Each row comes from the steps of one path. Every step used is in the known rows, and no mark comes twice. Write the path behind each row, first mark first.
Known rows:
S/N/R/P/G: [-0.03  0.04 -0.27  0.04 -0.04  0.11  0.37 -0.22 -0.01  0.24  0.07  0.14
 -0.52 -0.59  0.04  0.12 -0.23 -0.05 -0.23 -0.46]
P/R: [-0.17 -0.31  0.01  0.20 -0.01 -0.05  0.21 -0.03 -0.12  0.10  0.07  0.00
  0.06  0.05  0.32  0.47 -0.08  0.30  0.13  0.19]
U/G: [ 0.20  0.20  0.22 -0.20  0.03 -0.36 -0.14  0.20  0.05 -0.08  0.21 -0.23
 -0.30 -0.04  0.00  0.19 -0.16 -0.27  0.10 -0.10]
U/K/P/G/N: [-0.18 -0.01 -0.32  0.34  0.03  0.09 -0.43  0.32 -0.08 -0.02  0.18 -0.41
 -0.06  0.27 -0.06 -0.13  0.38  0.22 -0.16  0.17]
R/P: [ 0.00  0.06  0.26 -0.34  0.34 -0.25 -0.05  0.18  0.12  0.27 -0.20  0.28
 -0.03 -0.27  0.06  0.45 -0.14 -0.41  0.19 -0.30]
R/P/G: [-0.22  0.04  0.06  0.07  0.33 -0.11 -0.06  0.38  0.32  0.56 -0.05  0.19
 -0.17 -0.31  0.07  0.43 -0.27 -0.01  0.11 -0.27]
U/G/P/R: [-0.13  0.22  0.11  0.33  0.09 -0.05 -0.27  0.43  0.13 -0.06  0.33 -0.16
 -0.25  0.06 -0.16  0.01 -0.22  0.32 -0.05  0.49]
R/P/S: [-0.06 -0.20  0.06 -0.22  0.41 -0.22  0.15  0.29  0.08  0.35 -0.16  0.00
 -0.13  0.16  0.36  0.25 -0.23 -0.49  0.19 -0.40]
U/K/N: [ 0.36  0.24  0.05 -0.01 -0.08  0.03 -0.12  0.09 -0.14 -0.26 -0.20 -0.49
  0.08  0.51  0.31 -0.06  0.28  0.00  0.20  0.11]
S/N/R/P/K/U/G: [ 0.02  0.18 -0.13 -0.14 -0.11 -0.23  0.24 -0.24 -0.06  0.00  0.07  0.25
 -0.34 -0.50 -0.18 -0.16  0.06 -0.13 -0.31 -0.23]
S/N: [ 0.21 -0.04 -0.04 -0.11 -0.12 -0.07 -0.03 -0.21 -0.26 -0.38  0.06 -0.38
 -0.57 -0.19  0.20  0.17 -0.13 -0.12 -0.07 -0.56]
R/P/K/U: [-0.16  0.03  0.19 -0.14  0.23 -0.37 -0.15  0.18  0.23  0.23 -0.20  0.40
  0.38 -0.12 -0.05  0.09  0.13 -0.03  0.07 -0.08]
R/P/G/N/K/U: [-0.27  0.03  0.20 -0.11  0.17  0.03 -0.15  0.30  0.05  0.32 -0.19  0.37
 -0.08 -0.11 -0.30  0.34 -0.02  0.14  0.11  0.11]
S/N/K: [ 0.35  0.14  0.17 -0.13 -0.19  0.09  0.15 -0.27 -0.35 -0.30 -0.05 -0.25
 -0.36 -0.20  0.14  0.01 -0.06 -0.13 -0.05 -0.59]
R/P/S/N: [-0.01 -0.17 -0.04 -0.17  0.31 -0.21  0.18  0.16 -0.09  0.12 -0.09 -0.11
 -0.51  0.03  0.32  0.17 -0.24 -0.45  0.04 -0.61]
U/K/N/R: [ 0.36  0.22 -0.10 -0.02 -0.17  0.19  0.19 -0.11 -0.07 -0.07 -0.19 -0.28
  0.22  0.36  0.28 -0.16  0.28 -0.01  0.09  0.20]
K/N/R/P: [ 0.22  0.11  0.01 -0.14  0.00  0.19  0.33 -0.42  0.15  0.14 -0.33  0.39
  0.28 -0.24  0.07  0.25 -0.03 -0.26  0.27  0.08]
K/P/S/N/R: [-0.15 -0.46 -0.56  0.29  0.06  0.00  0.14 -0.33 -0.16 -0.03  0.21 -0.27
 -0.11 -0.12  0.27 -0.14  0.15 -0.38 -0.25 -0.44]
P/K/U/G: [-0.04  0.05  0.10  0.04 -0.10 -0.40 -0.22  0.13  0.15 -0.11  0.11 -0.06
  0.32  0.16 -0.06 -0.23  0.18  0.23 -0.04  0.14]
N/K/P/R: [-0.07 -0.11  0.12  0.25  0.03  0.08  0.13 -0.20 -0.16  0.15 -0.01  0.21
  0.50 -0.25  0.03  0.13  0.30 -0.01  0.02  0.01]
P/K/N/R: [ 0.22  0.01 -0.14  0.21 -0.32  0.32  0.30 -0.45  0.28  0.02 -0.06  0.11
  0.66  0.09  0.17 -0.34 -0.03  0.25  0.16  0.12]
N/K/U/G: [ 0.19  0.22  0.48 -0.28 -0.04 -0.30 -0.07  0.09 -0.18 -0.04 -0.16 -0.01
  0.21  0.01 -0.09  0.09  0.26 -0.13  0.07  0.03]
S/N/R/P: [ 0.11  0.05 -0.14 -0.22 -0.04  0.00  0.37 -0.35 -0.11  0.05 -0.03  0.18
 -0.43 -0.56  0.04  0.12 -0.14 -0.31 -0.19 -0.49]

Which path is each row?
[-0.35 -0.37 -0.22  0.43  0.13 -0.14 -0.10 -0.17 -0.06  0.07  0.17  0.12
  0.27 -0.29  0.10  0.38  0.29  0.06 -0.05  0.13]	K/P/R
[ 0.03 -0.06 -0.11  0.35  0.06  0.42 -0.11  0.24 -0.08 -0.21  0.09 -0.58
 -0.27  0.44  0.24 -0.47 -0.30  0.17 -0.12 -0.17]	G/P/S/N/K
[-0.15  0.00 -0.15  0.09  0.02 -0.23 -0.17  0.20 -0.12 -0.19  0.14 -0.31
 -0.32  0.16 -0.09 -0.24  0.11  0.08 -0.27  0.24]	K/U/G/P/S/N/R
[ 0.10 -0.41 -0.41  0.03 -0.09  0.13  0.53 -0.22 -0.23 -0.02  0.11 -0.49
 -0.41  0.24  0.55 -0.18 -0.25 -0.24 -0.12 -0.52]	P/S/N/R
[-0.07  0.13  0.01 -0.19  0.06 -0.21  0.32 -0.07  0.28  0.45 -0.02  0.57
  0.37 -0.37 -0.17 -0.11  0.05 -0.17 -0.10  0.11]	N/R/P/K/U/G
[ 0.14  0.12  0.20 -0.35 -0.12 -0.11 -0.27  0.13 -0.11 -0.37  0.22 -0.17
 -0.45  0.20 -0.34  0.19 -0.15 -0.16  0.15  0.23]	U/G/N
[-0.29  0.05  0.12  0.19  0.10 -0.37 -0.44  0.38 -0.05 -0.15  0.10 -0.10
 -0.05  0.12 -0.20  0.14  0.21  0.37 -0.10  0.61]	K/U/G/P/R
[-0.27 -0.09 -0.03  0.51  0.09  0.29 -0.22  0.27  0.10  0.00  0.14 -0.12
  0.10  0.16  0.06  0.07 -0.20  0.57 -0.02  0.49]	G/P/R
[-0.02 -0.13 -0.02 -0.47 -0.09  0.30  0.17 -0.23 -0.05  0.04 -0.11  0.43
 -0.02 -0.07 -0.31  0.23 -0.13 -0.20  0.11  0.26]	G/N/R/P
[-0.08 -0.09  0.02  0.16 -0.19  0.47 -0.07  0.13  0.00  0.13  0.06 -0.14
 -0.12  0.18 -0.10  0.11 -0.24  0.45  0.13  0.11]	P/G/N/K
[ 0.21  0.06  0.19 -0.17 -0.17 -0.10  0.02 -0.26 -0.44 -0.37 -0.15 -0.20
 -0.27 -0.16  0.05  0.05  0.22 -0.03 -0.13 -0.42]	S/N/K/U
[-0.15  0.16  0.23 -0.28  0.14 -0.36 -0.26  0.25  0.14  0.02 -0.07  0.43
  0.09 -0.01 -0.39  0.03  0.13 -0.03  0.06  0.22]	R/P/K/U/G/N
[ 0.10  0.19  0.19 -0.02  0.15 -0.04 -0.02 -0.02  0.31  0.13 -0.23  0.38
  0.34 -0.09  0.02  0.04 -0.07 -0.07  0.27 -0.09]	R/P/K/N
[-0.02  0.01 -0.16 -0.10 -0.10 -0.09  0.30 -0.36 -0.08  0.01 -0.05  0.27
 -0.18 -0.45 -0.06 -0.10  0.08 -0.06 -0.28 -0.31]	S/N/R/P/K/U
[-0.25 -0.02  0.04 -0.06  0.21  0.08 -0.15  0.33  0.19  0.33 -0.05  0.26
 -0.29 -0.13 -0.19  0.41 -0.26  0.08  0.15 -0.01]	R/P/G/N
[-0.07  0.00  0.09 -0.06 -0.20 -0.24 -0.31  0.10  0.04 -0.28  0.11 -0.02
  0.22  0.30 -0.26 -0.24  0.20  0.30  0.00  0.35]	P/K/U/G/N
[ 0.01 -0.29  0.03 -0.12 -0.10  0.34 -0.09 -0.17 -0.30 -0.27 -0.02 -0.07
  0.14  0.37 -0.17 -0.07  0.13 -0.17  0.13  0.08]	G/N/K/P/S
[ 0.00  0.01 -0.07 -0.14  0.03  0.09  0.47 -0.19  0.34  0.53 -0.07  0.54
  0.46 -0.36  0.02 -0.10 -0.13 -0.17 -0.02 -0.09]	N/R/P/K
[ 0.29  0.00 -0.08 -0.03 -0.22  0.30  0.33 -0.54  0.05 -0.04 -0.21  0.08
  0.32 -0.05  0.20  0.14 -0.02 -0.10  0.25  0.12]	K/N/R
[ 0.03  0.37  0.12  0.26  0.02  0.01 -0.41  0.44  0.35 -0.11  0.35 -0.24
 -0.01  0.15 -0.22 -0.43 -0.26  0.26 -0.08  0.26]	U/G/P/K
[ 0.06 -0.12  0.15 -0.20 -0.14  0.32 -0.23 -0.24 -0.26 -0.31 -0.05  0.09
  0.20  0.09 -0.36  0.06  0.20 -0.11  0.13  0.16]	G/N/K/P
[ 0.24  0.03  0.03  0.22 -0.21  0.17 -0.01 -0.25  0.24 -0.19 -0.06 -0.08
  0.51  0.25  0.21 -0.22 -0.02  0.27  0.25  0.03]	P/K/N
[ 0.01 -0.14 -0.50  0.23  0.04 -0.02  0.08  0.02 -0.25 -0.05  0.16 -0.54
 -0.10  0.27  0.32 -0.42  0.42 -0.25 -0.33 -0.24]	U/K/P/S/N/R
[-0.15 -0.15 -0.06 -0.37 -0.15  0.20  0.09 -0.23 -0.01  0.01 -0.14  0.52
  0.25  0.04 -0.39  0.00  0.09  0.05  0.03  0.41]	G/N/R/P/K/U
[-0.20  0.01 -0.01  0.40  0.02  0.15 -0.54  0.31  0.29 -0.14  0.06 -0.16
  0.48  0.30 -0.09 -0.44  0.00  0.59 -0.11  0.37]	G/P/K/U
[ 0.08  0.20  0.12 -0.46 -0.06 -0.04  0.06  0.03  0.01 -0.02  0.14  0.28
 -0.33 -0.11 -0.46  0.13 -0.15 -0.32  0.06  0.28]	U/G/N/R/P
[ 0.03  0.16 -0.14  0.51 -0.14  0.59 -0.15 -0.06  0.41 -0.08  0.04 -0.02
  0.56  0.21 -0.05 -0.59 -0.18  0.54  0.01  0.44]	G/P/K/N/R
[-0.18 -0.01  0.04  0.07  0.17 -0.36 -0.45  0.48 -0.03 -0.17  0.08 -0.37
 -0.11  0.40 -0.03 -0.07  0.11  0.08 -0.07  0.33]	K/U/G/P/S
[ 0.01  0.23  0.16  0.19 -0.14 -0.05 -0.08  0.01 -0.37 -0.36  0.07 -0.14
 -0.41 -0.14 -0.16 -0.10  0.16  0.32 -0.24  0.07]	S/N/K/U/G/P/R
[ 0.22 -0.26 -0.07  0.00 -0.05  0.10  0.36 -0.07 -0.35 -0.15  0.00 -0.59
 -0.39  0.38  0.54 -0.19 -0.19 -0.24 -0.01 -0.64]	P/S/N/K
[-0.11 -0.03 -0.05 -0.17  0.05 -0.07  0.35 -0.18  0.27  0.48 -0.14  0.57
  0.53 -0.33 -0.05 -0.05  0.07 -0.10 -0.07  0.05]	N/R/P/K/U
